Every row comes from one small tree of marks. The marks that hang from a mark follow it in brackets, in the order of their numbers. Every link used is in the known rows. Which tree was each row made from?
Known rows
q_726[q_9 q_425 q_684[q_379] q_711]: [-11   1  -1  -1 -12   2 -72  17   6   3 -25  -5   8 -15   5   2  32  -8
  67]
q_9[q_726[q_425 q_755]]: [-36  11  -4  13 -23  -2 -34   7  15 -12 -19  15  -9  -4  -3  -5  36   3
  30]
q_726[q_684 q_755]: [-10   6  -3   1  -9 -11 -24  -1   3  -5 -18  -4 -15  -8   1   5   7  -2
  22]
q_9[q_420 q_726[q_425 q_684[q_379] q_711 q_755]]: [-34  14   4  10 -13   7 -67  12  26  -8 -30  16   5  -1   6   1  39   1
  59]
q_379[q_9[q_420 q_726] q_684]: [-14   7  -7  10  -5   3 -26 -13  21 -10 -10  31   3  -1 -13  15 -11   6
  33]
q_420[q_9[q_726[q_425 q_684 q_711 q_755]]]: [ -7   5 -10  16 -21   6 -43  -1  17  -3 -26   1 -18 -15  11  -5  47   0
  74]
q_726[q_9[q_420] q_425 q_755]: [-26   2  -5   4 -32  -4 -45  15  14  -8 -20  17  -7  -4 -11   4  37  -3
  45]
q_379[q_9 q_684]: [  3  -3 -10   1   3 -10 -25 -13   5  -3  -6   6   3 -10 -10  13 -11   0
  26]
q_684[q_379[q_9[q_726]]]: [-28   7  -4   1  -1   8 -23   4  18 -12 -13  23  18  -6 -12   2 -15   7
   8]
q_425[q_726[q_9]]: [-16   4  -8   9 -19  -3  -6   8  -3  -1 -17  17  -6  -8 -19   1  24   4
  33]
q_726[q_684[q_379[q_9]] q_711]: [ -2   1  -1   1  10  -3 -45   0   9  -2 -18   2  13 -16   0   7  -2  -3
  42]
q_379[q_9[q_420 q_726[q_425 q_684 q_711 q_755]]]: [-15   4  -6  28 -19  -2 -56  -1  30 -11 -26  22 -10  -9   3   8  37  -1
  82]
q_420[q_9[q_726[q_425]]]: [-18   8 -12  -5 -21  13 -21   1  10  -1 -16  19  -7 -11  -6  -8  30   6
  32]
q_9[q_420 q_726[q_425 q_684]]: [-27  15  -1  -2 -17   7 -43   3  17  -2 -22  27 -10  -1  -1   5  21   2
  42]
q_684[q_379[q_9]]: [-17   0  -5  -9   4   1 -26   3   8  -4 -10  12  19  -9 -15   4 -10   3
   4]
q_425[q_726[q_9[q_420] q_684[q_379] q_711]]: [-16   6   1   6 -10   8 -42  12   7   5 -28  16   8  -6  -8   6  29   2
  60]
q_726[q_9 q_684 q_711 q_755]: [ -3   2  -5  17 -16 -10 -43   7   6  -9 -23  -8 -12 -16   6   7  27  -8
  62]

Write each row's tree
[-11   2  -4  14 -28  -6 -65  11  15  -6 -28   5 -12 -10   4   8  47  -9
  82] => q_726[q_9[q_420] q_425 q_684 q_711 q_755]
[ -8   4  -7  17 -18  -3 -17   8  -4  -2 -20  11  -5 -13 -12   1  40   2
  52] => q_425[q_726[q_9 q_711]]
[-21   8  -5   6 -23   3  -9   8   2   0 -19  30  -5  -1 -23   5  23   6
  32] => q_425[q_726[q_9[q_420]]]
[-14   6  -3   3 -26  -1 -55  12   7  -3 -20  18  -1 -11  -6   5  49  -5
  59] => q_726[q_9[q_420] q_425 q_711]
[-18   4  -6   8 -13  14 -53   8  20  -3 -28   2   0 -12  10  -7  42   1
  67] => q_420[q_9[q_726[q_425 q_684[q_379] q_711 q_755]]]
[-19   8 -10   6 -20   9  -4  -2  13 -10 -16  13 -10  -7  -6  -6  16   8
  17] => q_420[q_9[q_726[q_755]]]
[-14   0  -2  20  -1  -2 -38   1  17   0 -26  17   5  -3 -10   7  26   4
  62] => q_425[q_726[q_684[q_379[q_9[q_420]]] q_711 q_755]]
[-19   4   0 -16  -2   1 -54  10   4   5 -20   2   5  -8  -1   0  15  -2
  27] => q_726[q_425 q_684[q_379]]
[-18  -1  -2  10 -17  -1 -75  20  12  -3 -28 -10   3 -13   7   1  41  -8
  72] => q_726[q_9 q_425 q_684[q_379] q_711 q_755]
[-22  15  -3   9 -16   1 -40   6  10  -8 -19  17  -3 -11   2  -4  43   2
  43] => q_9[q_726[q_425 q_711]]
[ -9   7  -2  -6 -17   0 -35   5   5  -3 -20  15  -6  -7  -8  12   3  -3
  38] => q_726[q_9[q_420] q_684]
[-20   6  -3  24 -26  -3 -22   9   8  -7 -24  20  -9  -4 -15   4  49   2
  58] => q_425[q_726[q_9[q_420] q_711 q_755]]
[-23   5  -1 -12  -1   4 -29   3  13  -5 -12  26  19  -4 -21   8 -10   5
   4] => q_684[q_379[q_9[q_420]]]
[-30   3  -4  21 -10   2 -54  10  27 -14 -21  15  13  -9  -2  -3  33   2
  55] => q_684[q_379[q_9[q_726[q_425 q_711 q_755]]]]
[-10  -3  -6  24   3  -6 -33   1  12  -1 -25   4   3  -9  -5   4  26   3
  60] => q_425[q_726[q_684[q_379[q_9]] q_711 q_755]]
[-28   2  -8   0 -15  16 -43   9  21   0 -25   6  -3  -7   3  -7  25   4
  47] => q_420[q_9[q_726[q_425 q_684[q_379] q_755]]]
